Every row comes from one small tree of marks. Brackets hold a mark, then the marks that hang from it, in alphabetical order. Every link used is in the known rows. Which tree was each row made from?
In the rows, zero is written as 128.
Known rows:
(V Q): [104 123 96 146 123 193 140 122 107 92 95 98 154 106 122 152 86 97 135 136]
(N Z): [114 145 149 178 130 159 139 117 124 65 107 87 131 75 127 153 104 101 145 84]
(P (R (B Q Z) V)): [112 125 53 119 127 175 125 127 84 47 100 64 167 90 52 159 121 137 94 63]
(Z (B (Q N))): [77 117 80 143 96 206 133 72 82 87 110 116 148 96 51 165 61 104 146 120]
(P (R V)): [98 127 97 110 132 168 113 144 107 51 85 66 147 94 104 136 119 132 126 123]
(R B N V): [159 116 91 82 144 177 102 117 100 47 89 66 187 85 66 170 107 181 120 120]
(V Q R): [119 145 83 150 101 197 149 157 88 91 93 94 163 120 127 142 64 90 141 152]
(Q B N): [107 164 142 132 92 190 122 126 128 61 115 99 148 92 75 140 58 99 141 156]
(N (Z B)): [110 139 135 187 126 175 135 94 107 75 106 96 155 77 98 169 91 100 163 81]
(P R): [112 133 114 126 110 176 125 145 116 59 98 80 133 92 118 130 118 109 152 125]
(Q B): [105 149 127 162 118 178 126 113 133 68 114 100 147 75 83 144 82 109 155 153]
(R (B Q) N V): [140 101 55 86 135 184 115 95 81 51 100 68 179 83 44 176 101 173 107 112]
(R (B Q)): [117 111 77 141 123 187 135 90 100 71 120 93 151 83 67 166 99 135 130 113]
(Q (N Z)): [117 160 161 144 104 173 136 130 114 60 107 91 134 94 117 147 81 93 133 93]
(Z (B Q)): [77 106 70 168 118 197 135 63 88 92 110 114 146 81 59 169 81 112 154 113]
(P (R (V (Q (B Z) N)))): [103 163 85 110 97 193 123 166 96 54 89 68 184 113 72 143 78 92 97 111]
(N (Q B)): [129 155 86 172 107 181 145 122 150 63 101 84 174 78 90 159 117 128 162 150]
(Z B): [94 123 106 161 128 189 124 84 104 86 99 114 154 87 82 163 85 116 167 124]
(B Q): [80 110 82 155 123 179 142 84 103 82 114 107 120 81 89 151 92 113 131 118]

Which tree is each row?
[136 125 67 95 125 194 119 158 92 51 87 47 192 109 86 159 113 135 112 120] => (P (R B (V Q)))
[111 154 147 155 97 188 131 109 103 68 105 98 153 93 90 163 69 93 149 90] => (Q (N (Z B)))
[159 141 64 128 94 188 141 131 72 65 111 92 173 96 64 159 82 126 126 86] => (V (R (B Q Z) N))
[163 150 103 140 90 193 149 169 79 75 95 76 177 107 131 153 70 89 144 114] => (V Q (R (N Z)))
[177 156 96 124 102 184 129 151 88 60 100 90 179 101 85 157 89 130 138 94] => (V (R (B Z) N))
[146 132 131 148 113 183 127 100 97 68 100 91 165 72 92 172 95 117 167 87] => (R (N (Z B)))
[103 180 139 152 93 183 128 125 123 64 113 111 151 94 67 143 60 86 125 110] => (Q (B Z) N)
[185 138 72 103 91 212 136 163 75 74 96 72 200 119 98 161 71 122 142 147] => (V Q (R B N))
[115 126 72 161 126 179 140 90 98 75 118 101 151 85 60 168 96 122 111 64] => (R (B Q Z))
[133 137 62 111 126 187 124 158 89 54 85 57 194 109 79 161 114 125 94 78] => (P (R (B Z) (V Q)))
[141 129 105 108 116 177 112 134 86 41 84 51 179 79 82 162 116 132 144 85] => (P (R (N (Z B)) V))
[127 142 77 118 125 187 120 129 98 68 87 81 197 93 68 163 75 124 104 113] => (R N (V (Q (B Z))))
[154 143 75 136 101 205 144 161 84 79 101 80 188 122 103 159 68 109 137 143] => (V Q (R B))
[125 169 83 191 109 174 149 123 146 65 99 94 175 78 83 160 118 118 147 105] => (N (Q (B Z)))
[176 145 102 127 87 174 143 161 119 39 91 48 169 80 124 156 154 123 162 92] => (P (R (N Q Z)))
[132 122 95 75 122 173 107 149 99 44 80 59 159 90 99 140 122 145 129 125] => (P (R N V))
[138 135 77 74 105 203 118 164 87 46 86 50 192 122 79 157 94 128 103 126] => (P (R B (V (Q N))))
[127 141 85 115 133 169 115 148 101 43 91 65 174 93 74 153 125 141 106 72] => (P (R (B Z) V))
